Every row comes from one small tree of marks. Brackets hold a mark, then the marks that hang from it, in the order of their numbers. Every link used is in the known rows. Which tree was each row made from?
Known rows
{q305 q748}: [ -7   8   2  -2   7  -2 -23  -8   1  -9 -17   5  14  -4   1  -7   3   3
  -8   5 -11  -7   2 -10   4  -2  12   5   2  24   5  -7  -3  -9  16]
{q200 {q911 {q148 q295 q305 q633}}}: [  8 -17 -19  -2  17   0  11 -30  -3   1  -6  10 -10   4  -9   3  15  29
   4  15  14   2   1  25   3  -1  -3  -2 -13  -6 -17   7  13  17   3]
{q295 {q148 q305 q633} {q911 q748}}: [  9   2  10  -9 -22  -5  10 -20  11  11   5  11 -14  14 -17   4  -8  25
   4  12   7   9  13  -8  -8  18 -20   6  18   4  11  11 -14  17  -4]
{q633 {q148 q295} {q911 q748}}: [ 11  -3  -6 -13   5  -7  14   1   8  -2   8  -8  -6   4  12 -14  -7  16
   2 -13   7   4   3  11  -5   2   9  14 -26 -29 -26 -11  17   6  13]
{q295 {q148 q305} q633 {q911 q748}}: [ 11  14  16  -7 -13  14  12 -13  15  -3   5  13  -2   2 -10  10  -6  14
  11 -10  -4   8   8 -13 -13  15 -32   0  23   4  21  19 -16  12 -11]
{q305 {q295 q148} {q633 q911} q748}: [  1   8   5  -2  22   6  -7 -11 -19 -18   2 -14   7   9 -13  -1  -2 -16
  18 -26  -3 -20  -1  -5  -5  14 -22  -8   5  13  16  -1   9  -1  16]
{q305 {q295 {q633 q148}} {q748 q911}}: [  8   2 -19 -10   6  20 -13   7 -10 -12   3  10  28 -13   3   3  -1 -11
   8 -28 -13 -21  -5  -3   7  -5  -7 -11   7   1  13  11 -10 -10   7]
{q305 q295 {q633 q148}}: [ -1   0  -4  -5  17   8 -15  -2 -19  -1  -1 -29  13   0  11 -16   2 -15
   3 -15  -6 -16  -9  -2   1  -6  -1  -2   9   2 -11   1   7   4   2]
{q148 {q295 q911} {q305 q748} q633}: [ 21   0   4  -4  -8  13  -5 -26   1   0  -9  23   5  22 -19  15  -3  26
  -6  19  20  11  27   8  -3  32 -25   5  17  20   9   7  -8  14   5]
{q633 q148 {q911 q748}}: [  4  -6 -10 -17   9 -14  11  10  16  -2   1  -8  -8  -4  12 -18  -6  10
   2 -27  -4  -2  -6  -1  -6 -11  14  17 -22 -26 -22  -8   9   2  14]
{q633 {q148 q295}}: [  5  -5  -3  -2   5  -1  -9  -4 -10  -6  -3   0  13   2  13 -13 -12   7
  -1   2   1   6   1   8  -3  -5   5   7  -4  -7 -19  -8   9   6   3]
{q633 q148}: [ -2  -7  -8  -6   4 -10 -13   7   1  -4 -12  -2  11  -8  17 -18  -9   0
   3 -10 -15   0  -6  -3  -3 -17   9  13  -1  -3 -12  -3   3   1   5]
{q148 q305 {q633 {q911 q295 q748}}}: [  3 -11  -8   1   5 -11  16  -4  17   7   7 -17 -30   5 -11   7   6  20
  -8  12  21   4  11  10   5  12  10  20 -15 -14 -16  -8  12   8   8]
{q200 q911}: [ -9  -6 -13   3  21  -8 -12  -9   3  -1 -11   8   0 -14   4 -12   7  10
  -1   7 -14  -4  -8   1   4 -19  14   4   3  18 -12  -1   4  -3  15]
{q148 q305 {q633 {q911 q295}}}: [  2 -20  -6   8  11 -14   4  -2  11   1  -5 -12 -16   9  -7  13   1  13
   1  11  19   5  12   9   3  11   0  18 -10  -3 -11  -5  12  12  10]
{q148 {q633 q911}}: [ -9 -18  -5  -4  10 -30  -8  -2   7   7  -5  -6 -12   3   1  -7   0  12
   4  -2  -1   1  11  -4  -4   5   0  20  -1  -4  -3  10   1   6  13]
{q911 {q295 {q148 q305 q633}} q748}: [ -3   4   0   5 -15  -6  13 -14  -1   0  15  -5 -23  13 -17   1  -5  17
  -5  26  16   5  11  -1   3   8  -2   8  -5  -6   3 -11   4  10  -2]
{q911 q295 {q748 {q148 q305 q633}}}: [ -5  -7 -12   6 -17  -9  15  10  12  18  14  -7 -23   1  -7   8   5  19
 -11  28  23   9  15  10  16  -5  18   7  -9  -8 -11  -6  -1  12 -10]
{q633 {q148 q305} q295 {q911 q748}}: [ 17 -17  -8 -11  11  -5  14   7  24  -2  -4 -10 -11  10   9 -10 -11  11
   7 -19   8  -8 -16  21 -24   1   6  16 -22 -30 -39 -19  10   3  17]
{q748 {q148 q633}}: [-17 -10  -6   4 -10 -26  -7  11   4  21   2   4  -7  -5   2  -4   2   8
   0  14   0   4  12  -2   8 -16  11   8  10   2  -3  11 -11   7  -7]
{q911 q748}: [-11   9   4  -7  -3  -9 -12  -8   8   8  -4 -10  -6  -8   6 -15   2  10
 -14  13  -9   0  -2  -7   1  -7  20   6  -2   4 -11  -8   4  -6   9]
{q148 q295 q633}: [ -7  -6   4   1  -1 -14 -11 -17 -11   8   0  -2  -6   9  -5  -8   0  16
  -3  28  12   7  18   6  -1  10  -2  10   7   5  -9   4  -1   6   2]
{q911 {q148 {q295 q633}} q748}: [ -1  13   4 -10  -4   0  10 -16  -4   0  12  -8  -1  -4   8  -6  13   8
  -4   5  -4   4   1   6   0   3   4  -3 -16 -24  -4  10   2  -5 -11]
{q305 {q633 q148} {q911 q748}}: [ -5   5  14 -22  10  13  -1   8 -11   2  -8 -14  -3  -1  -5 -18  19 -17
  -9 -16  -6  -2  -5  -7 -13   0   5  -6   3  -5 -10  -2   3   4  -7]
{q633 q295 q911}: [ -6 -14   5   9  17 -22 -10   6   7  -1  -7 -11  -3   5  16  -9 -14 -10
   5  -2  -5  -3 -14   6 -15  -2   6  13 -10  -4 -21 -15   7 -12  15]
{q295 {q633 q148} q911}: [ 10   2   2  -6  -4  -1  -1   9   7  -6  -2  10  17  -3  20  -1 -11  -7
   7 -28 -17  12   8 -20 -10  -4 -18  12  13  -8  14  23 -18   4  -4]
{q911 q148 {q295 q633}}: [ -9   4  -4  14   4  -6   1   4  -7 -12   2 -13   9 -10  21   1   7 -18
  -5   2 -10   4  -6  -9  11 -10   8  -2 -19 -15  10   5   6 -14 -10]
{q911 {q295 q148}}: [-14   4   6  18  -6 -13  -6   0 -13 -12   2  -6   1  -3   5  -6 -18 -11
   0  16  -7   5  -7 -11   9  -7   5   2  -6   6   9 -16  11  -8   0]
{q748 {q911 {q295 {q148 q305}}}}: [  0 -10   2  14  -4  15  -7   0  -2  -5  -3  12   3  -8 -10  12 -15   2
   8  12   0  -2 -14   5  13   3   2 -11   8  14   1 -12  12   7  -7]
{q200 {q911 {q295 q148} q748}}: [ -8  12  -6  12   4  -4  18  -3  -5 -14  17   7 -20  -7  -3 -11  -5   5
  -1  16  -6  -1 -13  -8   8 -14  15  -1 -17  -2  -1 -22  12 -15   9]
{q305 {q295 q148} q748}: [ -5  16  -3   7  -3   4 -19 -12 -20 -16  -6  -2  20   3  -4  -7 -15  -6
   7   2  -9 -14  -8  -8   5   1  -8  -7  10  22  20 -15   4 -11  15]

Which tree is each row?
[  5  13   5   7  -5  19  -8  12  -8   4   1  -4  14   2  -1  12   2 -18
  -4 -14   2  -4   4  -6   8   6  -9 -17  22  25  22  10 -14  -2  -4] => {q305 {q295 q911} q633 {q748 q148}}
[ -2 -16 -10  16  -7  13  -4  23  10  15  -1  12   2 -18   1  19   1   2
  -1  13   5   4  -6  17  22 -12  20 -11   3  13 -11  -5   7   6 -12] => {q748 {q148 q305} {q911 q295}}
[-17  -4   0   2 -17 -27   5  14   3  21  18  -6 -19   6   0 -10  -2   6
  -6  25  13   0  -1   5  -4 -12  20   8  -6 -16 -18  -7 -15  -9  -2] => {q911 {q748 {q148 {q633 q295}}}}
[ 17   9  25 -12   2  32   4 -21   3  10   2  -5  -9  10 -15   9  11  20
 -12  11  19   5  11  11  -9  33 -17  -7  17  14 -11   9   0  20  -8] => {q148 {q295 {q911 q748}} {q305 q633}}
[ -6  12  -4   9  -9 -10   7  -2  -4  -1   3 -23  -7  -5  22  -7   4  -4
 -19  15  -5   7 -17  -5  15 -10  36  -2 -35 -19  -5 -19  15 -19   0] => {q911 q148 q295 q748}
[ -7  15   5   8   1  10   4   5 -18 -17 -13   1  16  -4  -2   6  15 -35
 -14  -6 -13   1  -3 -13   3   1  -1 -15 -20   0  31  -7   8 -22 -12] => {q305 q748 {q911 q148 {q295 q633}}}
[ -5   3 -10   0   7  15  -6  13 -21  -3  -8 -12  22  -5   4  -8   0 -26
   5 -23 -15  -8  -4  -3  -6  -7 -20  -1  14   1  10   1   3  -7  -8] => {q305 {q295 {q633 q148}} q911}
[  2   3  15 -12  16  23 -12 -13 -20  -3  -4  13  12  -3  -6   4  21  -9
  -5  -4   1 -13  -8   8  10  13   7 -31  -7   4  -2   8   7  -3  -4] => {q305 q633 {q748 {q911 {q148 q295}}}}
[  2  13  18   8 -24 -10   2  -1   0  -1  10   5  -8  12  12  -9 -27  -4
   3   9  -2   7 -14 -10 -20   7  -6   0   4  -6   3  -9 -10 -18  -1] => {q633 {q295 q148 {q911 q748}}}
[ 11  11   0 -15 -10   2   9   8  14   0   9   7   4  -5  15  -6  -2   2
   0 -22  -9   8   5 -22 -10  -2  -9  11   7 -18   8  21 -21  -1  -7] => {q295 {q633 q148} {q911 q748}}
[-17 -10   1  -3  -6 -19  -9  -6 -15  14 -23  -6   1   2  -4  -9  17 -11
  -8   4 -11   4  -4  -4  -1  -5   4  -6  -3  -4  10   4   1  -4  -8] => {q305 {q911 {q148 q633}}}
[-11  -6 -12  16   7 -17   7  -7 -16 -10  14  12 -16   2  -7  -9  -7   2
   7  20   2   1   1 -10   9 -10  -1   5  -4   4  11  -7   8  -6   8] => {q200 {q911 {q295 {q148 q633}}}}
[ -6   5   9 -14   5 -14  12  -1  11  -7  17   0 -13  -6  -6  -4  -3   6
  20 -24 -11  -4   4 -16 -13   3 -14  11  -1 -15   9  11  -4   2   2] => {q295 q148 {q633 {q911 q748}}}
[ 34   4  -3  -5  -5  28   4 -11   5 -15 -17  26  21  12  -1   9 -15  13
  -3  -7  10   8  10  12  -6  17 -21   1   3   9  -2  -3   0  14   5] => {q633 {q148 {q295 q911} {q305 q748}}}
[  3   7   7   9   4  11 -11  -7 -19   6  -7 -28  12   1  17   1   7 -18
  -5 -15  -4  -1 -17  -6   1   6  -9 -17   9   4  15  14   0  -6  -5] => {q305 {q295 {q911 q148}} q633}
[ 14  16  -7   5  -6   9  -4  -8  -9 -11  -2   0  25  -1  16  11  -1 -16
  -1 -22 -15  -2  -5 -14   4   6 -21 -12   1   3  36  15 -11 -19   0] => {q305 {q295 q633 {q911 q148}} q748}
[ -2  -5   5   0   7 -20   1   5  15   5   3 -15 -14   2   8 -13  -8   2
  -5  -1   0  -6 -16   5 -16   2  16  10 -20 -18 -27 -17   7 -17  16] => {q633 q295 {q911 q748}}
[-10   7  -3  15  14   1  11   1  -9 -22  15  16  -4 -11  -1   0  -5 -12
  10   3 -13  -1  -1 -12   6 -14 -11   1   0   2  16   2   6  -7  -1] => {q200 {q911 {q295 q148 q633}}}
[ -3 -12  -4  -2 -11 -13   8   6  13  22  10  -6 -24  11  -7   1   0  16
   0  25  22  -1   3  20 -10  -5  12   7   0  -9 -27  -3  -8   4  -5] => {q911 {q748 {q148 q305 {q633 q295}}}}
[ -3   6  -5   7  -8  10  17  14  17   6  18  -5  -9 -11  -3  13   8   5
  -5  11  12   6  14   8  10  -9   9   5  -1  -5  -4   2   0   7 -19] => {q911 {q295 q633} {q748 {q148 q305}}}
[-20   4  -2   9 -24  -8  13  23  -6  19  13  -7 -20   3 -15  -3  10 -10
 -20  22   9  11  10  -3  11  -6  16   0  -6  -2   5 -12   0 -11 -14] => {q305 {q911 q295 {q748 {q148 q633}}}}
[  7  16 -10   9 -14  14  -2  16   0   1   7  12  20  -7   4  21  -7 -14
   5 -17  -5  -2  10  -8   8  -1 -20  -8  21  14  34  15 -21  -3  -5] => {q305 {q295 q633 q911} {q748 q148}}
[  4   4   5   9 -12   9   5  12   2   5  12  21  10  -4   4  18  -8   1
   4   2   3  18  21   2   0   1 -19  -3  22   3  13  21 -14   7 -21] => {q748 {q148 {q295 q633 q911}}}
[  5  -7  14 -18  27  11   3  -9  19   9  -3 -20 -15   2 -11  -1  21  15
   2 -16   8  -9   2   8 -10  13   0   7   0   3 -22   5  11  23   6] => {q148 {q305 {q633 {q911 q748}}}}
[  8  -1   1  10   0  24  -4   4   3  19  -2 -14   9   0  -2  16   1  -4
   5  -8  10  -2   2  13   2   6 -18 -13  34  23   5  13  -4  18 -16] => {q748 {q148 {q305 {q295 q911} q633}}}
[-12  -8  -6  20 -13   1 -10  30   1  11   5   9   3 -22  10  12  -4  -9
  -6  12  -3   3 -10   1  26 -20  28 -13   1   7  -5  -6   3  -6 -10] => {q748 q148 {q911 q295}}
[ 16 -31 -11  -2  20  -8   4  10  16  -8 -13  -5   1   9  12  -6 -17   0
  13 -20   3  -4 -14  21 -25  -5  -3  17 -13 -18 -37 -15  12   5  12] => {q633 {q148 q305} q295 q911}
[ -4 -11  -3  -3  -8 -15 -12  -4 -11   0  -5  14   1   7   1  -2   4  -9
  -4   9  -3  -9 -19   2   0   0  13 -14 -16 -11  -4  -2 -10 -23   6] => {q305 {q748 {q911 {q148 {q633 q295}}}}}
[ -7   1  -6   8  -7  15  -1  28   3  -5  16  27  10 -19  -2  20   4 -18
  -1  -3  -4  -2   7  -7  22 -12  10 -15   1   9  16   6 -11 -13 -10] => {q305 {q748 q148 {q911 {q295 q633}}}}
[ 19   6   3 -11  -1  15   0 -15  12 -12 -18  18  22  -2   6  17   6   2
   1 -21 -11   3   6  -7  -4   9 -20  -6   3   6  25  20 -14   5  -4] => {q295 q633 {q911 {q148 {q305 q748}}}}
[  6  -3  17 -14  29  12  -1 -15   4 -18 -12   7   3  10 -23   8   7  -1
  17 -29   2 -15   9   0 -17  16 -23  -4   8  16   7   2   7  20  10] => {q295 {q148 {q305 {q633 q911} q748}}}
[  5  13   5   4   3  15   3 -12  -2 -29  -2  14  11   5 -14  12  -6  -5
   8   4  -1  -3  12  -8   1   9 -22   0   3  12  23  -7   1   5   1] => {q911 {q295 {q148 {q305 q748}} q633}}
[ -3 -20  -5   2  -4  12 -11  15  19  21 -10  19   6 -20  -4  14   4  14
   6   3  -2   0  -4  17  13 -17  13 -10  20  19 -17   8  -3  16 -11] => {q748 {q148 q305} q911}
[-10  -2   4   0  -6 -13  -6  -5 -20  -3 -20   4   3  16  -6  -9   8 -24
 -12   8  -3  -4 -11  -2 -14   4   3  -9 -17  -3   8 -12  -1 -24   3] => {q305 q748 {q911 {q148 {q633 q295}}}}
[-19   6  18 -11  -2   8   3  18  -6  21  -1  -9  -9  -8 -14  -5  24 -17
 -11  -3   0  -4   4  -1  -2  -5  10 -17  14  12  -1   2  -2   1 -18] => {q305 q633 {q911 {q748 q148}}}
